Each row was made from one small tree. The marks that hang from a mark follow it in brackets, in the order of their numbers. Every link used is in the known rows. Write each row's tree.
Known rows:
J_323{J_45 J_765}: [ 13.5  -4.3   3.6  -7.6   5.0   4.1  22.1  14.8  -1.1  29.3  -3.5   9.1
  -1.0 -18.1  -0.6   6.1   2.3 -17.8 -11.1  -6.6  -5.1   4.3   3.1]
J_618{J_705}: [ 24.9 -10.8  -1.6   7.7   5.5  -3.1  11.6   0.8  -7.3  26.5   2.3  16.0
  -6.9  25.4 -22.0   8.4   3.7 -10.6   9.7  12.3  -4.5   6.3   1.3]
J_911{J_448{J_663}}: [ 20.8   8.1   3.0   1.6  -4.8 -18.5   7.3  -2.3  -5.3  22.1   1.2  -9.7
  15.9  36.9  -6.4   6.8  -6.7 -20.5  10.5 -12.0  -5.1   8.7  -2.1]
J_45{J_323{J_765{J_666}}}: [  0.3 -12.2   7.4 -13.1   6.1 -12.1 -22.7   0.9 -20.4   0.8   0.2  18.3
 -22.4 -10.2  -7.0   3.5   6.4  -5.4   8.4  14.4  -5.0  -3.0   3.0]
J_850{J_323{J_45 J_618} J_765{J_666}}: [-40.0 -22.1   7.8  -5.5  15.7  24.7   8.8   2.4   9.2  -9.6  -6.6 -13.7
 -16.5  -6.1  11.1   4.3  15.9   3.0 -19.1 -15.8   5.5 -11.0   1.6]
J_850{J_323{J_45 J_765}}: [ 12.8  -1.3   1.1  -9.1   2.0  21.2  26.5   9.3 -10.2  13.8  -4.4   9.6
  -5.2  -2.3  -0.6   4.9  12.3 -13.9 -35.3  -4.7   9.3  -3.2   5.6]
J_666{J_765{J_323{J_45}}}: [ -6.2   4.2  -4.3   0.4   3.4   6.7  27.1  11.5 -13.8   9.6  10.6  18.9
   5.6 -40.0  12.7   5.1   0.9 -13.3 -20.7  -2.2  -3.4   8.3   3.1]
J_911{J_448{J_666{J_765}}}: [ 24.6 -10.0   3.2   1.2  -3.9 -28.5 -13.8   8.0 -13.3  27.5  15.7 -11.7
   4.0 -24.8  -0.8  10.2 -25.8  18.5  -6.2   9.7  -0.3  11.5  -2.6]
J_765{J_323{J_618}}: [-11.4   3.5  -1.6   1.7   5.1  19.6  -3.9   4.2 -12.0   2.7   4.0 -14.6
  -6.6   9.5   4.2   4.1  14.0  -7.7 -12.9 -11.3  -1.9  -1.1  -0.2]
J_448{J_663 J_911}: [ 22.8   4.6  -2.8   0.8 -10.0 -11.2  10.3  -6.4  12.6  35.0  -0.6   1.1
  15.9  22.0  -5.4   4.6  -5.9 -50.0   9.5 -26.2   2.6  -0.1   0.1]
J_911{J_448{J_663 J_666{J_765{J_323{J_45 J_618}}}}}: [ -4.8   7.4  -1.8  -1.0  -4.2   1.1  17.6   1.3  11.1 -34.7  -0.7 -34.9
   8.5 -45.6  18.9  -4.5 -12.6  20.1 -11.9  -3.4  -7.7   5.5  -1.9]
J_911{J_448{J_663 J_666{J_765{J_323{J_45}}}}}: [  6.7   5.2  -5.2   3.2  -8.3  -7.7  22.3   0.3   2.8 -11.4   1.8  -5.6
  16.3 -44.5  11.6  -2.8 -20.3  12.2  -6.2   6.3  -5.3  12.8  -2.4]
J_765{J_323 J_666}: [-25.1   0.0  -2.6   6.2   5.7   8.1 -13.8  -1.9 -19.4  25.2   4.6  21.8
  -5.1 -10.5   1.2   1.4   3.1  -2.4  -0.8   5.7  -1.1   3.8  -1.6]
J_666{J_765}: [ 18.0  -5.1   2.1  -3.0   3.1 -16.0   0.0  12.2 -11.9  36.9  18.1  10.6
   7.9  -9.4  -2.3  15.8  -3.2 -23.8  -7.9  -1.2  -1.8   6.7   2.5]
J_323{J_45 J_618{J_705} J_765}: [ 15.6  -5.9   4.4  -7.4  10.9  14.3  30.1   9.2  14.8 -11.8 -12.6 -12.6
 -16.2 -19.6  -8.2  -0.1  15.8   2.5  -5.1   2.7  -7.1  -3.3   4.8]
J_765{J_323{J_45 J_618}}: [-24.6   5.4  -2.0   2.1   6.9  27.3  21.8   7.5  -3.7  -6.6  -2.6 -13.3
  -8.3 -11.0  15.6   0.9   8.8  -7.4 -22.7 -15.9  -9.4   0.8   1.5]
J_663{J_448{J_666} J_765{J_323{J_45}}}: [ -4.7   6.6  -5.7  11.1  -9.6  -8.1  -5.8   1.0  -6.1 -19.5   1.1  28.4
  15.2  23.8  13.6  -9.4 -23.6  19.7  12.2  21.6  -7.5   7.1  -4.2]
J_448{J_663 J_666{J_765{J_323{J_618}}} J_911}: [ 10.3   2.4  -7.0  -2.9 -11.8  -0.9  -6.0  -6.2  22.4 -11.8   3.0 -26.4
  10.9 -42.3   9.1  -3.9  -7.8  -9.5  -5.6 -14.7   6.6  -5.2  -2.1]
J_666{J_765{J_323{J_45 J_618{J_705}}}}: [ -6.0   0.9  -3.2   0.6   8.8  17.5  34.8   6.7   2.5 -32.0   2.3  -6.1
 -10.5 -38.8   3.7  -0.4  14.7   6.9 -14.9   5.5  -5.1   0.7   5.0]
J_705{J_618}: [  7.6  -6.3   5.4  -3.2   3.3   1.0 -11.7   6.4   4.5  31.5   8.9 -34.0
  -4.7  28.0 -30.2  15.4   4.2  -6.6   4.6 -16.2   0.0   2.2  -0.9]
J_911{J_448{J_663{J_765{J_323{J_45}}} J_666}}: [  0.4  11.9  -5.2   6.7  -8.0  -9.0  10.8  -6.0   9.0  -9.7  -6.7   0.2
  18.2  33.6   6.7  -9.1 -20.4  23.0   7.9   5.5  -4.6  14.4  -4.1]
J_850{J_323{J_765{J_666}}}: [ -0.4  -4.3   4.4  -8.8   3.8  12.5 -12.0   1.4 -14.6  23.7  -1.4  16.8
  -7.7  -4.0  -6.7   4.6  13.7  -1.7 -19.7   6.2  14.5  -7.5   3.1]
J_765{J_323{J_45 J_618{J_705}} J_666}: [-36.8  -1.5  -2.7   6.9  13.5  26.7  19.9  -3.6   5.5 -25.0 -11.2   0.8
 -21.9 -26.8   4.5  -7.1  12.6  17.6  -5.0   8.5 -10.1  -1.8   1.6]

Write each row's tree:
[  6.9  -1.7  -5.0  -0.9  -2.4   2.9  -6.2  -0.1  13.5 -11.3   5.4 -17.8
  10.2 -32.7   7.6   1.4  -2.8  -0.7  -5.4   4.1  -3.5   1.7  -2.2] -> J_448{J_663 J_666{J_765{J_323{J_618}}}}
[ 18.1  15.0   1.1   2.6 -15.6 -33.9 -17.4  -2.6  -3.6   7.9   8.0  19.6
  22.6  64.8  -0.9  -2.0 -14.2 -23.8  24.2 -11.6   7.2  -3.2  -1.0] -> J_663{J_448{J_911} J_765}
[ 26.1  -4.4   0.1   6.2  -8.1 -21.2  -4.4  -4.6   2.4  24.2  -1.0 -14.7
  12.0  16.5  -5.1   4.9 -23.5   2.7  11.8   2.7  -6.8  12.0  -5.5] -> J_911{J_448{J_663 J_666}}
[ 28.6  -6.8  -5.4   4.9 -13.4 -13.1  -2.1  -8.5  20.9  38.5  -3.5  -4.4
  12.8   2.7  -4.4   2.7 -23.6 -25.7   9.6 -12.6   0.9   3.1  -3.5] -> J_448{J_663 J_666 J_911}
[ 18.4  -1.3  -6.8   7.8 -15.6  -8.8 -10.2  -7.7   2.2 -52.3   5.9 -10.3
   0.7 -45.7  -1.0 -11.0  -7.9  18.5  12.8  15.8   8.3 -10.0  -1.9] -> J_663{J_448{J_666{J_765{J_323{J_618{J_705}}}} J_911}}
[  0.6  -1.2  -3.7   5.9   7.1  20.3   6.5  -2.4  -6.2 -16.6  -2.4  -7.7
 -15.1  10.5 -12.2   0.3  20.2   5.5   0.5   6.9  -1.0  -1.5   1.2] -> J_765{J_323{J_618{J_705}}}
[  2.3  15.4  -2.3   6.3  -8.8 -14.0 -18.6   0.0 -22.4 -13.2  10.3  33.7
  19.8  63.0   0.7  -3.7  -0.8  -4.1  22.1  10.0   1.2   3.0  -2.1] -> J_663{J_448 J_765{J_323}}
[-12.3  -1.7   7.0 -13.0   8.2  21.8 -18.6   2.3  -5.9   0.4  -4.5 -13.2
 -15.5  -6.7  -0.7   2.7  21.8   4.8 -27.4  -4.2  11.4 -14.9   3.7] -> J_850{J_323{J_618 J_765{J_666}}}
[-13.1  -4.3   4.3  -7.6  11.8  31.7  19.7   0.0   9.6 -27.4 -16.5  -5.1
 -25.4 -22.9  -5.2  -4.9  23.5  18.9 -22.5   9.2   4.8 -13.2   6.3] -> J_850{J_323{J_45 J_618{J_705} J_765{J_666}}}
[-39.4  23.0  -2.4  -3.6  -2.1   6.8   9.3 -11.8  33.3 -22.8 -12.8  -3.2
   9.9  18.6  18.6 -14.9   2.4 -10.6   5.7 -27.0   0.2  -6.0   0.7] -> J_448{J_663{J_765{J_323{J_45 J_618} J_666}} J_911}
[ -5.4  15.3   6.4  -1.4   0.0 -33.3 -17.4  -8.2   5.2  16.6  -0.7   8.0
  19.4  62.9  -3.0  -0.4  -9.0   2.7  26.4  -3.8  -4.1   7.9  -2.2] -> J_911{J_448{J_663{J_765{J_666}}}}
[-10.0  -7.3   6.5  -6.5  15.4  13.1  16.1   4.8  16.7 -12.2 -16.0  -3.7
 -20.9 -39.3  -3.9  -4.1  13.6  14.4   0.1   8.8  -8.7  -5.3   3.9] -> J_323{J_45 J_618{J_705} J_765{J_666}}
[ 12.8  11.2  -4.3   5.0  -9.4 -17.9 -13.6  -9.5  -0.9  -0.5  -0.9   1.6
  20.5  51.3  -4.4  -6.0 -15.8  23.4  18.2   9.1   2.4  12.1  -5.8] -> J_911{J_448{J_663{J_765{J_323}} J_666}}
[-37.5   0.7  -3.0   6.8   7.3  16.6  12.0   1.5 -10.4  16.4  -2.9  24.1
  -7.2 -28.0  13.7  -1.7  -1.6  -3.1 -10.4   1.8  -8.4   6.0  -0.1] -> J_765{J_323{J_45} J_666}
[-30.9  22.0   0.6   1.9 -10.4 -10.2 -35.4 -10.3  -0.1 -36.0   0.9   4.1
   9.6  32.8  13.5 -14.9  -0.2   5.6  21.3 -12.0   7.6 -12.9  -2.3] -> J_663{J_448{J_911} J_765{J_323{J_618} J_666}}
[ -9.7  -5.0   9.7 -12.0  11.2   2.1 -21.8   7.6   3.8  16.6  -3.8 -10.7
 -11.4 -21.9   0.3   3.3  11.2   0.6  -3.0  -4.4  -2.3  -7.0   1.0] -> J_323{J_618 J_765{J_666}}
[ -7.0  12.9   3.3   3.0 -11.9 -34.4 -31.2  -8.0  -0.5   7.3   5.3  28.6
  17.2  43.5   4.5  -6.2 -16.9 -11.8  31.0  -6.2   4.3  -5.6  -1.9] -> J_663{J_448{J_911} J_765{J_666}}
[ 20.3   2.4  -4.8   2.6 -10.4 -17.0  -3.5  -3.2  -7.0  -1.6   7.7  -6.8
  18.2 -25.8   0.6   0.2 -15.7  12.1   3.5  10.6   2.1  11.1  -4.4] -> J_911{J_448{J_663 J_666{J_765{J_323}}}}
[ 26.5 -11.4  -2.8  -0.4  -8.7 -21.7 -10.2   3.8   3.8  41.4  14.0  -0.7
   4.5 -39.6   0.5   8.0 -24.7 -11.6  -7.0  -4.8   7.8   2.8  -0.5] -> J_448{J_666{J_765} J_911}
[  1.8 -14.6   8.8 -12.1  12.5  -1.0 -15.5  -4.7  -3.8 -39.7  -8.9  -5.4
 -38.3  -8.2 -15.6  -1.8  21.4  15.4  14.6  21.8  -7.2 -10.3   4.9] -> J_45{J_323{J_618{J_705} J_765{J_666}}}
[ 22.8   2.2  -1.6   7.0 -18.8 -34.7 -30.8  -4.7   4.8  10.5   6.3  13.2
  18.3  43.5   0.2  -4.3 -31.4  -0.5  24.8   2.6   4.9  -0.4  -4.1] -> J_663{J_448{J_666 J_911} J_765}
[ 10.9   9.4  -7.2   9.6 -21.0 -20.0 -29.8  -8.6  -5.7  -8.4   5.2  21.3
  17.9  33.9   3.5 -11.2 -22.5   9.5  23.0   7.2  10.4  -1.2  -5.4] -> J_663{J_448{J_666 J_911} J_765{J_323}}
[-11.4   0.7  -4.5   6.5   9.1  27.2  32.8   1.3   1.7 -25.1  -8.0  -8.5
 -16.9  -7.0  -0.8  -3.5  15.3   6.0 -10.7   2.6  -8.3  -0.1   2.5] -> J_765{J_323{J_45 J_618{J_705}}}
[ 25.2  -4.7   2.9  -8.8   6.1  23.9   9.2   1.4  -3.1 -19.0  -7.1 -16.1
 -17.3  14.9 -20.7   2.1  31.4   6.3 -18.7   8.0  14.4 -13.3   5.7] -> J_850{J_323{J_618{J_705} J_765}}
[-24.4 -22.0   1.7   1.2  10.5   2.6 -15.2  -0.8 -11.1  18.5   3.2  25.4
  -3.2 -12.2  -3.4   3.2  10.8   2.0  19.5   2.1   6.6   0.6  -4.2] -> J_850{J_765{J_323 J_666}}
[-49.1   3.3   0.2   3.0  11.0  25.9   6.4   2.4   0.0  -5.6  -5.6  -7.8
 -14.0 -29.8  19.5  -3.7   5.9   5.6 -17.6  -9.0 -11.1  -1.0   0.9] -> J_765{J_323{J_45 J_618} J_666}
[ 10.1 -25.2   3.9  -1.8  11.6  18.8  10.8  -2.3   3.1 -17.8  -2.2 -14.6
 -16.8  35.7 -20.2   7.3  29.5   5.0  -2.2   0.3  14.3 -11.1   2.2] -> J_850{J_323{J_618{J_705}} J_765}
